Each row was made from one walk, in order. Every step used is in the known rows, and no mark comes twice. Write each row's walk.
In the rows, 128 means zero.
Known rows
vubup-zibep-retek-mago-robades: [160 154 207 112 145 125 104 134 159 134 104 211 114 123 109 122  40 141
 146  97 168 175 147 103 198 105 119 133 100]
sezibal-zibep-retek-mago-robades: [131 180 133  82 140 118  97 152 173 139  70 211 109 113 145 126  52 163
 143 118 137 156 157 156 193 137 113  98 120]
retek-bolumo: [130 110 121 126 127  97 141 147  97 152 137 118 169 136 160 189 167 110
  99 114  77  96 108 130 113 102 154  91 167]
mago-robades-zopadu: [155 136 117  93 121  78 156 111 134 124 105 143 132  83 129 129 158 142
 122 125  77 163 168 149 125  98 105 206 125]
zopadu-robades: [117 129 140 104 130 122 176 123 117 115 143  94 110 147 136 163 136 138
 116 148 101 157 120 112 107 145 140 156 127]
mago-retek-bolumo: [121 100 101 145 102 125 105 149 125 137 128 141 143 135 182 161 166  92
 103 142 121  83  84 124 105 103 140  78 168]
mago-robades-zibep: [150 101 153 105 137  93 135 112 125 105 129 127 134 159 159 175 161 118
 102 158  60 165 120 119 173 124 118 148 115]
robades-zibep: [133  92 159 136 144 113 139 138 110 113 149 110 138 160 144 171 168  92
 108 162  82 128 108 101 155 134 116  89 141]
robades-mago: [160 112 155 119 117 124 152 151 113 147  98 109 150 126 129 133 154 109
 128 142 144 117 159  91 152 115 124 130 151]
robades-mago-retek-bolumo: [144 110 104 136  82 141 108 160 117 146  96 132 163 124 176 140 163  82
 118 150 152  84 110 112 122  99 143  98 181]
zibep-vubup-zopadu-robades-mago: [126 148 105 130 138 159 170 119 127 136 138  62 154  98 124  90 103 177
 162 119  98 160 133 161  72 152 149 232 103]
bolumo-retek-zibep-vubup-zopadu-robades: [ 55 140 103 155 153 120 107  85 171 113 172  99 124 143  95 105 120 181
 137  83 122  89 119 148  60 154 132 148  86]
vubup-zopadu-robades-zibep-retek-mago: [ 67 162 158 128 166 143 140 155 180  82 131 135 139 109  85 159  65 142
 159 147  88 172 129 163 121 169 162 122 145]
zibep-robades-zopadu: [161 125  91 128 120 134 161 115  63 140 143 125 103  99  91 103 168 115
 115 111 126 132 164 157 111  96 121 145 136]
robades-zibep-vubup: [137  83 137 157 165 146 126 130 114 120 171 105 141 157 170 137 135 127
 124 143  70 136  88 119 132 142 118 110  98]
sezibal-zibep-vubup: [149 123  92 137 146 148 119 127 101 161 146 112 122 137 176  98 118 155
 128 111 114 116 103 152 124 153  87 109  91]
sezibal-zibep: [146 123 113 121 123 118 131 133  98 150 119 118 115 138 148 138 154 121
 109 131 129 106 131 137 150 145  95  85 126]
sezibal-zibep-robades: [170 128  84 127 113 146 127 110  45 164 138 122  89 146 129 111 152 123
  98 111 152 119 134 160 154 131 108  84 117]
zopadu-robades-mago: [142 140 145  88 109 141 182 134 112 127 109  79 135 139 132 147 135 126
 128 155 132 158 146 106 124 139 144 172 139]
retek-mago-robades-zopadu: [157 157 141  61 118  90 140 127 157 116  70 177 113  70 130 119 118 155
 153 128 101 177 190 155 146 101 124 168 134]
vubup-zopadu-robades: [101 139 123 126 136 110 176 115 133 122 151  79 130 105 100 153 142 153
 136 131  83 148 131 156  77 148 148 186 127]
zopadu-robades-mago-retek-zibep: [120 111 120 125  77 153 123 111 131 101 118 103 104 149 115 103 148  86
 135 166 207 115 104  60 129 153 133 111 150]
zibep-robades-mago: [185 118 124 124 106 158 149 124  55 162 118 119 118 127 112 109 149 111
 122 123 170 128 160 117 161 104 138 133 142]
vubup-zibep-retek: [137 122 184 175 156 132 126 150 121 145 157 154 137 145  92 132  95 106
 121  99 170 125 110  78 162 108 101 108 117]
vubup-zibep-retek-mago: [143 142 208 147 159 141 109 161 151 133 123 188 117 126  93 125  47 118
 149 100 191 138 133  88 179 114 121  74 122]

Write each row's walk
[154 121 180  79 132 101 114 123 154  96  94 168 114 138 163 161 121 129
 130 163  85 177 146 126 194 130 138 111 123]
retek-mago-robades-zibep
[116 157 174  67 128  80  92 125 196 113  64 201  98 134 158 146  96 177
 125 125 136 132 196 142 170 100 127 121 108]
bolumo-retek-mago-robades
[167 112  77 142  73 173 104 130  63 157 113 136 132 131 161 112 168  83
 108 131 175  96 119 139 130  87 160  99 169]
zibep-robades-mago-retek-bolumo
[119 181 142  58 120  75 103 124 192 103  52 204 109  91 130 120 115 175
 135 121 120 141 221 161 143  83 111 157 123]
bolumo-retek-mago-robades-zopadu
[113 160  64 130 148 151 150 103 120 140 164  71 123 114 140  92 109 189
 137 106  81 149 104 205  66 182 117 181  79]
sezibal-zibep-vubup-zopadu-robades
[107 134 102 141 157 139 162 110 138 130 171  73 130 108 128 114 108 188
 153 110  70 157 105 174  52 155 146 208  85]
zibep-vubup-zopadu-robades
[128 125 124 112  79 160 147 138 136 110 103 105 110 135 152 122 130 114
 133 186 178 148 118  97 114 138 131 163 139]
zopadu-robades-mago-retek
[109 138 105 134  90 147 144 131 153 117 113  94 126  91 111 105 139 126
 149 171 159 139 134 135  88 147 137 195 145]
vubup-zopadu-robades-mago-retek
[104 123 106 148  85 140 121 105 148 111 127  93 122 109  77  94 159  98
 150 150 190 107 113 103  97 161 138 146 152]
vubup-zopadu-robades-mago-retek-zibep
[125 108 101 141  98 187 108 108 139 119 139  97 102 149 142  66 116 114
 153 145 195 123  79  81 107 157 132 131 113]
zopadu-robades-mago-retek-zibep-vubup
[ 99 116 101 156 155 132 142  87 131 125 190  73 130 122  85 100 127 161
 152  94 105 123  85 138  68 169 146 158 101]
retek-zibep-vubup-zopadu-robades
[179 127  69 135  66 188  99 124  66 161 103 137  84 136 143  65 149  95
 113 153 227 111 135 140 161 129  94  90 133]
sezibal-zibep-robades-mago-retek
[113 120 147 110 136 127 170 121 114  85 155  79 124 176 145 187 154 108
 105 177  70 167 102 110 128 161 141 129 128]
zopadu-robades-zibep
[194 126 120 153 110 145 151  94  43 148 165 124  97 111  70  86 162  90
 107  87 165 143 148 130 133  88 102 149 108]
vubup-zibep-robades-zopadu
[ 57 157 104 150 157 121 149 148 134 104 165  95 200 133 113 204 126 114
 111 127  26 134  83 177  81 146 179 138 164]
vubup-zopadu-robades-zibep-retek-bolumo
[142 102  73 166  83 147  96  96  89 119 152 148  70 108  74  63 185  69
 120 121 200  95 119 113 116 112 109  85 150]
mago-retek-zibep-robades-zopadu
[117 144 166  91 160 118  74 114 189  98 101 184 114 159 196 128  71 184
 134 134  92 150 154 154 163 123 123 120  70]
bolumo-retek-mago-robades-zibep-vubup
[ 91 103 130 159 158 113  78 111 151 134 154 138 124 167 129 108 130 146
 120  86 158  55 115  96 119 123 105  74  97]
bolumo-retek-zibep-vubup
[137 112 117 149 160 113 116  96 138 121 164 114 155 112 151 120 130 164
 136 123  28 165 110 173 119 135 123 204  79]
mago-robades-zibep-vubup-zopadu
[ 90 108 149 142 134  80  88 114 146 124 132 143 124 171 103 147 168 108
 104 108 171  48 141  82 143 118 108  53 135]
bolumo-retek-zibep
[125 147 122 112 121 127 181 129 126 130 120  69 152  92  94 128 141 144
 142 140 114 150 157 145  96 146 148 208 142]
vubup-zopadu-robades-mago
[136 131 155 172 146 125 117 149 103 154 158 147 176 144 118 167 105  89
 100  74 128 100  90 106 139  95 134  91 145]
vubup-zibep-retek-bolumo
[ 98 110 161 162 167 127 128 167 135 106 149 143 158 159 119 171 117  95
 118 154  97 123 101  98 160 133 120  84 147]
robades-zibep-retek
[128  95  93 196 115 161  78 116 152 145 143 116 139  90 100  42 140 120
 174 115 193  76 100 111 103 140 111 125 127]
robades-mago-retek-zibep-vubup-zopadu
[ 96 131 122 150 151 113 128 176 121 152 136 153 188 132 139 186 119 110
 106 101  86  92  98 130 120  98 153  85 175]
zibep-retek-bolumo
[104 145 179 101 139 100  96 154 180 117  80 182 106 139 142 151 105 154
 128 128 160  94 183 121 151 107 128  65 130]
bolumo-retek-mago
[108 140 177 126 162 135 121 184 173 126  98 190 123 113 112 142  62 140
 153 124 152 129 145 111 158 122 141  73 154]
zibep-retek-mago
